What can hang from each mark
fena: kefi telop tibuk
telop: fena kefi tibuk
kefi: nimas telop
nimas: tibuk
tibuk: dofimi telop
bafel: lebi tibuk
lebi: dofimi

Known rows, with every way that one mark hangs from another
tibuk[telop[kefi[nimas]]]: [-.08 -.30 .07 -.01 .05 -.11 .02 -.15 .06 .09 .21 -.15 -.08 .06 .04 -.06 -.16 .00 -.21 .00 -.08 .21 .20 -.18 .02 .09 -.33 .05 .00 .01 .23 -.13 .04 .05 -.01 -.06 .15 .07 .11 -.08 .18 -.23 .04 .01 .22 -.19]
telop[fena[kefi]]: [-.01 -.32 .02 .03 .06 -.15 -.05 -.14 .12 -.17 -.07 .03 -.07 .10 -.10 -.17 -.11 -.02 -.28 -.10 -.18 .05 .03 -.27 .05 .18 .04 -.02 -.15 -.08 .13 .01 -.08 -.05 -.06 -.11 .16 .02 -.19 .29 -.16 .02 -.04 .18 .06 -.07]
kefi[nimas telop[fena]]: [-.05 -.37 .01 .01 .02 -.04 .18 -.23 -.04 .09 .20 -.20 -.06 .30 .04 -.08 -.36 -.05 -.42 -.01 -.06 .23 .22 -.05 -.12 .29 -.35 .18 .06 .14 .20 -.04 .01 .16 -.10 -.06 .29 .32 .06 .16 .19 -.15 -.03 -.03 .22 -.13]
kefi[telop]: [.00 -.38 .19 .08 -.05 -.08 .13 -.17 .01 .03 -.09 -.04 .08 .23 .04 .02 -.25 .09 -.13 .00 -.09 .05 .16 -.15 -.06 .41 -.23 .05 -.15 .08 .00 -.12 -.03 .10 -.06 -.09 .30 .16 .03 -.11 .01 -.12 -.06 .14 .09 -.15]
bafel[lebi]: [-.09 -.32 .14 .02 -.05 -.15 .03 -.10 .24 -.04 -.32 -.11 .26 .09 .01 .10 -.12 .16 .03 .06 -.14 -.12 .21 -.16 .02 .36 -.13 -.03 -.21 -.15 -.06 .06 -.22 -.04 -.06 -.12 .07 .08 .05 -.15 -.07 -.10 -.12 .24 .07 -.20]
kefi[nimas[tibuk] telop[fena]]: [.06 -.35 -.08 -.01 -.08 -.08 .22 -.30 -.01 .17 .21 -.23 -.01 .28 .11 -.06 -.25 -.08 -.45 -.19 .03 .16 .08 .02 -.11 .08 -.31 .24 .07 .16 .18 -.05 .03 .08 -.02 -.05 .18 .45 .05 .15 .34 -.15 -.13 -.03 .28 -.12]
telop[fena]: [-.07 -.36 .07 .03 .07 -.15 .06 -.24 .08 -.09 .01 -.18 .07 .16 -.05 -.03 -.10 .02 -.29 -.09 -.16 .09 .08 -.25 .01 .26 .04 .05 -.20 -.03 .08 -.11 -.16 .00 -.05 -.13 .18 .11 -.09 .11 .04 .04 -.01 .12 .07 -.12]
bafel[lebi tibuk[dofimi]]: [-.21 -.17 .25 -.10 -.10 .01 .15 .06 .26 .03 -.33 .03 .31 .07 .09 .31 -.02 .08 .17 .12 .02 -.07 .19 -.19 -.04 .23 -.15 -.17 -.05 -.14 -.01 .25 -.15 -.03 .11 -.12 .01 .10 .03 -.18 .02 -.22 -.08 .18 .16 -.10]
telop[fena kefi[nimas[tibuk[dofimi]]]]: [-.05 -.24 -.05 -.04 .00 -.04 .07 -.20 .04 .09 .30 -.14 .02 .13 .11 -.05 -.05 -.17 -.30 -.27 .04 .27 .02 -.18 -.09 -.22 -.18 .17 .10 .11 .21 -.07 .04 -.05 .10 -.07 .01 .10 .00 .19 .26 -.11 -.12 .00 .36 -.08]
tibuk[dofimi telop[fena[kefi[nimas]]]]: [-.19 -.29 .18 -.15 .14 .01 -.01 .02 .08 .18 .27 .20 -.31 .24 .08 -.24 -.09 .01 -.28 .08 -.10 .12 .12 -.34 -.11 -.05 -.21 -.05 .16 .12 .36 .04 .15 -.02 .04 -.16 .20 .00 -.05 .22 .10 -.15 -.06 .12 .12 -.02]
fena[telop[kefi tibuk[dofimi]]]: [-.11 -.25 -.01 -.09 -.16 .05 -.03 -.12 .04 -.11 .14 .22 -.01 .08 -.01 .05 .07 -.09 -.05 -.10 .09 .24 .10 -.45 .08 -.11 .07 -.04 -.03 -.01 .18 -.02 .18 -.03 .09 -.07 .00 -.18 -.06 .06 -.10 -.08 .00 .17 .19 .06]
nimas[tibuk]: [.05 -.38 .09 .03 -.07 -.20 .11 -.30 .16 .03 -.13 -.13 .16 .08 .09 .04 -.04 .09 -.08 -.20 -.09 -.13 -.04 -.14 .00 .15 -.02 .05 -.26 .02 -.06 -.16 -.18 -.09 .01 -.15 .08 .19 -.04 -.16 .02 -.06 -.15 .18 .15 -.16]
bafel[lebi[dofimi] tibuk[telop]]: [-.07 -.07 .20 -.15 -.19 -.02 .15 .01 .22 -.07 -.30 .01 .40 .12 .14 .37 .05 .16 .00 .07 .03 -.07 .28 -.23 .05 .34 -.24 -.25 .02 -.18 -.13 .19 -.16 .02 .15 -.14 .00 .29 -.05 -.13 .13 -.32 .08 .21 .02 -.20]
kefi[nimas telop[fena tibuk]]: [.03 -.36 -.05 -.03 -.08 .02 .21 -.25 -.06 .08 .38 -.24 -.11 .22 -.01 -.01 -.30 -.09 -.51 -.07 .03 .38 .20 -.07 -.04 .08 -.27 .19 .15 .12 .25 -.07 .09 .18 -.03 -.04 .22 .29 .08 .28 .28 -.12 .02 -.09 .22 -.06]
fena[kefi telop tibuk]: [-.01 -.36 -.15 .00 -.22 -.03 -.16 -.22 .13 -.22 -.31 .37 -.18 .12 -.03 -.15 -.20 -.03 .09 -.01 -.10 -.24 -.08 -.43 .16 .16 .23 -.17 -.18 -.01 .11 .25 .05 -.11 -.22 -.06 .15 -.03 -.18 .14 -.57 -.11 -.08 .43 .03 .10]
fena[telop]: [-.10 -.39 .01 -.02 -.11 -.09 .02 -.24 .13 -.08 -.17 .10 .05 .19 .01 .00 -.12 .05 -.03 .04 -.12 -.11 .10 -.33 .04 .38 .03 -.03 -.29 -.02 .04 .00 -.09 -.03 -.12 -.12 .20 .13 -.07 -.11 -.25 -.11 -.03 .29 .06 -.09]
telop[fena kefi[nimas]]: [-.04 -.28 -.12 .05 .08 -.10 .03 -.25 .02 -.10 .22 -.30 .00 .06 -.04 -.07 -.23 -.16 -.38 -.14 -.10 .34 .16 -.16 .02 .09 -.22 .16 -.03 -.03 .23 -.07 -.05 .05 -.07 .00 .10 .14 -.02 .24 .14 -.10 .03 -.04 .31 -.17]
lebi[dofimi]: [.05 -.26 .13 .07 -.05 -.06 .06 -.20 .13 -.20 -.17 -.05 .23 .20 .12 .14 -.16 .13 -.07 -.08 -.08 -.10 .20 -.32 -.08 .48 -.11 -.04 -.19 .05 -.28 -.17 -.31 .01 -.06 -.19 .17 .09 -.20 -.06 -.21 -.12 -.02 .28 .01 -.23]

Rows
[-.05 -.35 .00 -.13 .00 -.14 .16 -.27 .09 .24 .31 -.19 -.05 .18 .13 -.09 -.03 .01 -.41 -.14 -.06 .08 .03 -.12 -.03 -.06 -.18 .11 .03 .08 .28 -.12 .04 -.02 .08 -.14 .11 .36 .07 .07 .41 -.12 -.05 .00 .20 -.13] -> kefi[nimas[tibuk[telop[fena]]]]
[.01 -.35 -.20 .03 -.04 .00 -.07 -.25 .10 -.12 .00 .00 -.25 .13 -.02 -.21 -.37 -.11 -.22 -.06 -.11 -.02 -.03 -.28 .06 .04 .04 .01 .03 .06 .22 .16 -.03 -.02 -.24 -.04 .16 .09 -.09 .39 -.25 -.09 -.07 .17 .17 .03] -> telop[fena[kefi[nimas] tibuk]]
[.03 -.30 -.17 .00 -.03 -.03 .05 -.29 .00 -.11 .40 -.33 -.04 .01 -.07 -.03 -.17 -.18 -.47 -.20 .00 .46 .15 -.17 .09 -.12 -.11 .16 .08 -.02 .29 -.10 .00 .08 -.01 .02 .00 .06 .00 .34 .21 -.08 .07 -.11 .33 -.09] -> telop[fena kefi[nimas] tibuk]
[.10 -.38 .03 .02 -.14 -.07 .21 -.29 .04 .21 .06 -.17 .02 .23 .15 .01 -.33 .02 -.22 -.09 .01 .03 .11 .04 -.13 .19 -.39 .18 -.01 .20 .05 -.10 -.04 .06 -.05 -.07 .21 .40 .08 -.10 .18 -.26 -.17 .05 .27 -.18] -> kefi[nimas[tibuk] telop]
[-.20 -.21 .31 -.06 .08 -.08 -.03 .00 .06 .09 .13 .13 -.01 .13 .06 -.02 .10 .08 -.04 -.01 -.03 .16 .13 -.40 -.01 -.03 -.16 -.06 -.03 .02 .18 -.16 .15 -.01 .16 -.16 .11 -.17 .04 -.14 .13 -.07 -.01 .12 .09 -.09] -> tibuk[dofimi telop[kefi]]
[-.13 -.23 -.02 .02 .02 .01 -.07 -.13 .01 -.14 .10 .02 -.06 .13 .00 -.04 -.03 -.13 -.09 -.20 .02 .19 -.04 -.43 .08 -.15 .15 -.01 .01 .06 .20 .01 .11 -.04 -.02 -.08 .07 -.16 -.03 .29 -.09 .09 -.04 .15 .16 .08] -> telop[fena[tibuk[dofimi]] kefi]
[-.15 -.24 -.08 -.01 -.18 .07 -.11 -.16 .03 -.13 -.07 .32 -.08 .15 .06 -.01 -.05 -.11 .16 -.07 .05 .00 -.03 -.51 .10 -.03 .17 -.10 -.06 .07 .13 .11 .18 -.07 -.07 -.05 .07 -.18 -.07 .05 -.36 -.05 -.07 .32 .15 .10] -> fena[telop[kefi] tibuk[dofimi]]
[-.01 -.29 -.01 -.08 .00 -.03 .03 -.13 .12 .10 .14 .10 -.14 .19 .13 -.17 -.12 -.08 -.26 -.16 -.03 .00 -.02 -.22 -.14 -.17 -.13 .06 .08 .15 .21 .06 .00 -.08 .04 -.13 .08 .11 -.12 .26 .03 -.12 -.22 .13 .26 -.03] -> telop[fena[kefi[nimas[tibuk[dofimi]]]]]
[-.13 -.33 .24 -.15 -.02 -.02 .17 -.14 .14 .36 .21 .06 -.10 .21 .27 -.03 -.01 .11 -.08 -.02 .01 -.08 .06 -.22 -.18 -.06 -.28 .02 .06 .23 .16 -.14 .07 -.04 .11 -.21 .14 .15 .10 -.22 .27 -.22 -.17 .12 .20 -.11] -> kefi[nimas[tibuk[dofimi telop]]]
[.04 -.30 -.27 -.02 -.19 -.09 .03 -.33 .07 -.01 .07 -.04 .03 .08 .07 -.04 -.13 -.14 -.16 -.19 .02 .06 .04 -.14 .05 .01 -.16 .10 -.11 .02 .16 .05 .02 -.05 -.01 .01 .00 .25 -.05 .00 -.02 -.25 -.10 .11 .33 -.12] -> fena[telop[kefi[nimas[tibuk]]]]
[.04 -.31 .12 -.01 -.10 .03 .09 -.09 .05 .22 .05 .21 -.15 .25 .21 -.13 -.28 -.02 -.11 -.03 .07 -.01 .06 -.08 -.21 -.01 -.39 .08 .13 .25 .12 .06 .11 -.01 .01 -.10 .20 .15 -.03 .01 .01 -.28 -.29 .13 .26 -.06] -> fena[kefi[nimas[tibuk[dofimi]] telop]]
[-.06 -.32 .10 -.12 .00 -.21 .11 -.25 .09 .15 .16 -.10 .03 .17 .06 -.06 .17 .06 -.35 -.21 -.08 .05 -.05 -.20 .05 -.05 .02 .02 -.10 .01 .22 -.16 .05 -.06 .12 -.18 .08 .24 .00 .04 .37 .02 -.06 .10 .08 -.07] -> nimas[tibuk[telop[fena]]]
[-.04 -.32 .08 .02 -.13 .15 .00 -.06 .01 .08 -.04 .29 -.32 .28 .16 -.15 -.45 -.04 .05 .09 .04 -.05 .06 -.25 -.12 .04 -.24 -.02 .19 .29 .13 .15 .17 .04 -.16 -.05 .30 .00 .03 .13 -.29 -.24 -.20 .23 .18 .05] -> fena[kefi[nimas telop] tibuk[dofimi]]
[.04 -.38 -.19 -.08 -.23 .03 -.04 -.22 .12 -.07 .07 .17 -.23 .08 -.02 -.11 -.29 -.07 -.17 .03 -.05 .03 .12 -.28 .05 .08 -.05 -.03 -.03 .02 .21 .15 .03 -.01 -.14 -.02 .10 .09 -.12 .17 -.29 -.26 -.04 .20 .19 .02] -> fena[kefi[nimas] telop[tibuk]]
[-.27 -.05 .09 -.22 -.02 .05 .11 .09 .12 .15 .16 -.06 .11 .07 .04 .17 .05 -.11 -.22 .06 .08 .36 .26 -.16 .02 -.16 -.35 -.09 .28 -.15 .42 .30 .17 .05 .24 -.02 -.07 .18 .13 .15 .46 -.28 .07 -.06 .31 -.07] -> bafel[lebi tibuk[dofimi telop[fena kefi[nimas]]]]
[-.06 -.31 .00 -.10 .01 .08 .00 -.07 .09 .01 .30 .08 -.22 .11 .02 -.14 -.17 -.10 -.31 -.04 .02 .22 .11 -.32 -.09 -.15 -.09 .04 .18 .10 .27 .03 .06 .01 .01 -.10 .11 -.05 -.08 .37 -.03 -.11 -.07 .07 .22 .03] -> telop[fena[kefi[nimas]] tibuk[dofimi]]
[-.20 -.26 .22 -.07 .10 .00 .04 -.03 .05 .18 .29 .04 -.11 .14 .13 -.05 -.10 .01 -.11 .06 -.01 .21 .20 -.30 -.08 -.01 -.35 .01 .10 .11 .25 -.13 .13 .04 .08 -.12 .15 -.07 .11 -.12 .17 -.21 -.03 .04 .22 -.12] -> tibuk[dofimi telop[kefi[nimas]]]
[-.14 -.35 .08 -.13 -.17 .08 .07 -.13 .11 .01 .08 .27 -.02 .18 .05 .06 .01 .01 -.02 .03 .05 .05 .10 -.46 -.02 .06 .11 -.06 -.09 .07 .12 -.01 .10 -.02 .05 -.15 .10 -.09 -.06 -.05 -.15 -.10 -.05 .26 .08 .06] -> fena[telop[tibuk[dofimi]]]
[-.12 -.32 -.11 -.08 -.19 .15 -.11 -.14 .12 -.01 -.12 .47 -.33 .22 .13 -.17 -.31 -.09 .14 .12 -.03 -.20 .02 -.46 -.03 .04 .04 -.13 .03 .20 .18 .28 .12 -.09 -.22 -.09 .19 -.06 -.10 .13 -.54 -.23 -.17 .40 .17 .13] -> fena[kefi[nimas] telop tibuk[dofimi]]
[-.07 -.27 .05 .02 -.07 -.08 -.09 -.19 .06 -.07 .02 .00 -.08 .03 .01 -.03 -.05 .01 -.01 -.10 -.04 .07 -.03 -.36 .20 -.05 .05 -.07 -.06 -.02 .17 -.09 .14 -.03 -.03 -.05 .08 -.08 .06 .01 -.02 -.03 .03 .16 .07 -.03] -> fena[tibuk[telop[kefi]]]
[.07 -.34 .02 .10 -.18 -.02 -.05 -.15 .04 -.10 -.24 .19 -.16 .19 .00 -.15 -.33 .01 .00 -.04 -.04 -.07 -.03 -.24 .08 .17 -.03 -.05 -.02 .10 .07 .12 .11 .02 -.19 -.03 .26 .03 -.06 .15 -.33 -.10 -.12 .25 .04 .02] -> fena[kefi[telop] tibuk]
[-.17 -.27 .26 -.16 .05 -.10 .10 -.12 .10 .22 .23 .07 -.02 .24 .15 -.04 .24 .07 -.26 -.14 .00 .05 -.05 -.32 -.07 -.18 .00 -.04 .01 .10 .23 -.15 .14 -.08 .22 -.24 .09 .12 -.01 .01 .37 .03 -.11 .13 .08 -.01] -> nimas[tibuk[dofimi telop[fena]]]
[-.25 -.06 .26 -.15 -.07 -.02 .06 .14 .19 .07 -.13 .08 .24 .00 .04 .25 .16 .02 .09 .06 .07 .17 .20 -.23 .08 -.06 -.24 -.21 .11 -.21 .22 .22 .11 -.02 .28 -.06 -.07 .00 .11 -.14 .27 -.26 .03 .08 .18 -.10] -> bafel[lebi tibuk[dofimi telop[kefi]]]
[-.02 -.37 -.10 .03 -.09 .06 .13 -.27 -.07 .04 .13 -.15 -.17 .29 .07 -.08 -.42 -.10 -.30 -.05 -.01 .14 .08 -.13 -.03 .16 -.16 .12 .11 .20 .22 .04 .08 .13 -.21 -.02 .28 .29 .09 .27 .04 -.10 -.04 .06 .20 -.02] -> kefi[nimas telop[fena[tibuk]]]
[-.17 -.23 .19 -.04 -.02 .01 -.07 -.06 .04 .04 .08 .20 -.11 .12 .09 -.02 .03 .04 .10 -.04 .03 .07 .00 -.48 .08 -.17 .03 -.12 .04 .09 .20 -.07 .22 -.06 .05 -.12 .11 -.22 .06 -.03 -.03 -.03 -.04 .21 .08 .04] -> fena[tibuk[dofimi telop[kefi]]]
[-.05 -.32 -.05 -.12 -.18 .02 -.01 -.15 .16 .10 -.04 .38 -.17 .21 .17 -.14 -.14 -.08 -.01 -.01 -.01 -.18 .00 -.30 -.13 -.04 -.11 -.03 -.03 .17 .16 .17 .05 -.13 -.03 -.13 .08 .12 -.14 .02 -.26 -.28 -.24 .30 .23 .01] -> fena[kefi[nimas[tibuk[dofimi]]] telop]
[-.10 -.04 .12 -.18 -.14 -.03 .15 -.01 .17 -.08 -.16 -.05 .36 .17 .07 .33 .12 .05 -.23 -.03 .02 .07 .26 -.23 .07 .24 -.14 -.22 .09 -.20 .02 .24 -.11 .03 .17 -.12 -.03 .34 -.10 .13 .28 -.22 .12 .13 .04 -.17] -> bafel[lebi[dofimi] tibuk[telop[fena]]]
[.00 -.08 .09 -.05 -.21 -.02 .15 -.05 .25 -.21 -.45 -.07 .50 .08 .10 .41 -.10 .09 .06 -.01 .02 -.10 .28 -.17 .03 .46 -.18 -.18 -.07 -.19 -.25 .22 -.34 .03 .06 -.09 -.03 .27 -.13 -.07 -.08 -.29 .01 .23 .11 -.24] -> bafel[lebi[dofimi] tibuk]
[-.11 -.32 .15 -.08 .01 .02 .10 -.15 .07 .00 .25 -.03 .00 .16 .02 .04 .05 -.01 -.26 -.11 .02 .21 .06 -.39 -.03 -.07 .09 .02 .01 .05 .16 -.15 .01 -.01 .09 -.18 .09 -.07 -.04 .19 .12 .06 -.01 .11 .10 .02] -> telop[fena tibuk[dofimi]]
